Each row comes from the steps of one walk. Every step used is in the known rows, and no mark comes twice. Write the walk behind each row, first mark first.
Known rows:
piti -> bipama: [  9   5  -1   1   5  -2   8  12   3 -14   1   2  -2  15   3   3  -3  -8
  -3  12]
ramo -> vora: [-14  -5   0  -5  11   5   2  11   0   1   1   1   3  13  -1   2  -2  -7
  -8   6]
bipama -> piti -> vora -> ramo: [  0  -1  -3 -12   4   2   4   2  -2   4  16  -5   4  -6  -1   8  -8  -7
  -5   5]
ramo -> govu -> rari -> bipama -> piti -> vora: [ 21  -1   1  -3  -2   6  -1  -1   2  29   5 -14  -6  18  -1   1   0 -14
  -8  20]
rari -> bipama -> piti -> vora -> ramo: [  0   1  -2 -10  -1   2   9   0   1   5  13  -8   3  -2  -1   9  -5  -5
  -5   5]
marafa -> govu -> rari -> bipama -> piti: [ 26  -1   4   0  -9  13  10   0   0  50   2 -11  -7  14   2   1   1 -10
  -3  13]
bipama -> piti: [ 5 -2  1 -7 -5 14  3 -1 -3 27  6  3 -1  2  6  3  1 -9 -1  6]
govu -> rari -> bipama -> piti -> vora: [ 23   2   2  -3  -3   4   5  -3   2  23   8 -10  -5  19   1   0  -3 -11
  -6  20]
marafa -> govu -> rari -> bipama -> piti -> vora: [ 29  -1   2  -3  -2   6   5   2  -1  34   8 -10  -6  22  -1   0  -4 -15
  -8  28]
marafa -> bipama -> piti -> vora -> ramo: [ 3 -1 -4 -9  3 -5  5  7 -2 19 19 -5  6  3 -3  7 -9 -7 -5  7]
marafa -> vora -> ramo -> govu: [-14 -10  -4 -12  11   8  -5  17  -4   1   5 -10   5 -10  -5   8  -5  -9
  -9   8]
bipama -> rari -> govu: [  1  -1  -3 -10   2  18   3   4   1  17   6  -5  -7  -3   4  -2   5  -6
  -7   3]
marafa -> bipama -> rari: [20 -2 -3  0 -2  5 -3  7  0 45 12  1  2 13  2 -4 -4 -6 -3 17]
marafa -> vora -> ramo -> govu -> rari -> bipama -> piti: [  6  -3   1  -5  -6   9   5   2   1  38   5 -19  -1   6  -2   3  -1  -7
  -5   6]
govu -> rari -> bipama: [ 27   3   3   2  -1   4  15   2   8  14  -4 -13  -8   9   2   3  -2  -3
  -4   6]
govu -> rari -> bipama -> piti -> vora -> ramo: [ 12   1  -2  -8   2   0   9  -1   3  13  13 -16   1   0  -2   7  -9  -6
  -5   3]
ramo -> vora -> piti -> bipama -> rari -> govu: [-17   0  -7  -7   4  11   4   7   4   5   2  -9  -3  16  -1  -3   5  -3
  -5  -8]
vora -> piti -> bipama -> rari -> govu: [-6  2 -6 -8  1 13  6  5  3  5  3 -8 -5  8  2 -2  5 -3 -3 -6]

Write each row's walk:
[ 23  -6  -2  -6  10   5  -6   5   2  30   7 -24  -3  -2  -5   5  -9 -13
  -6   1]	bipama -> piti -> vora -> ramo -> govu -> rari
[ 22   0   0  -2   4   1   7   5   8  13  -1 -23  -6   6  -4   6  -3  -7
  -8   6]	piti -> vora -> ramo -> govu -> rari -> bipama
[ 13  -1   1  -4  -7  10   6  -2   4  41   2 -19  -4   2   0   6   3  -7
  -3  -3]	vora -> ramo -> govu -> rari -> bipama -> piti
[ 1  3 -5 -5  2 12  5  6  4  8  5 -7 -7  8  3 -3  5 -8 -6  5]	piti -> bipama -> rari -> govu
[ 11  -1   0  -8   1   6  -1   0  -3  14  11   1  -1  12   2   2  -4 -13
  -6  21]	bipama -> piti -> vora
[  5   2   3  -4 -12  13  11  -4   1  28   1  -2  -3   8   6   4   7  -5
  -2   7]	rari -> bipama -> piti
[-6 -1 -6 -3  2  7 -3  3  4  8  2 -3  4 22  0 -4 -4 -3  0  1]	ramo -> vora -> piti -> bipama -> rari
[-25  -6  -3 -11   9   8   4   7  -1  -5  -4   0   7  13  -2   5  -2   3
  -1 -18]	ramo -> vora -> piti
[ 34   0   4   2   0   7  14   9   3  28  -3 -12  -8  13   0   2  -2  -8
  -6  17]	marafa -> govu -> rari -> bipama
[ 17  -2  -2  -8   2   2   8   5  -1  24  13 -15   0   3  -4   7  -9 -10
  -6  12]	marafa -> govu -> rari -> bipama -> piti -> vora -> ramo
[-12   0  -4  -4   5  -2   8  14  -1 -22   0   1   5  22  -1   1  -8  -2
  -1   5]	marafa -> vora -> piti -> bipama
[ 6  1 -6 -3 -1  9 -1  2  3  8  3 -2  2 14  2 -2 -4 -2  2  2]	vora -> piti -> bipama -> rari
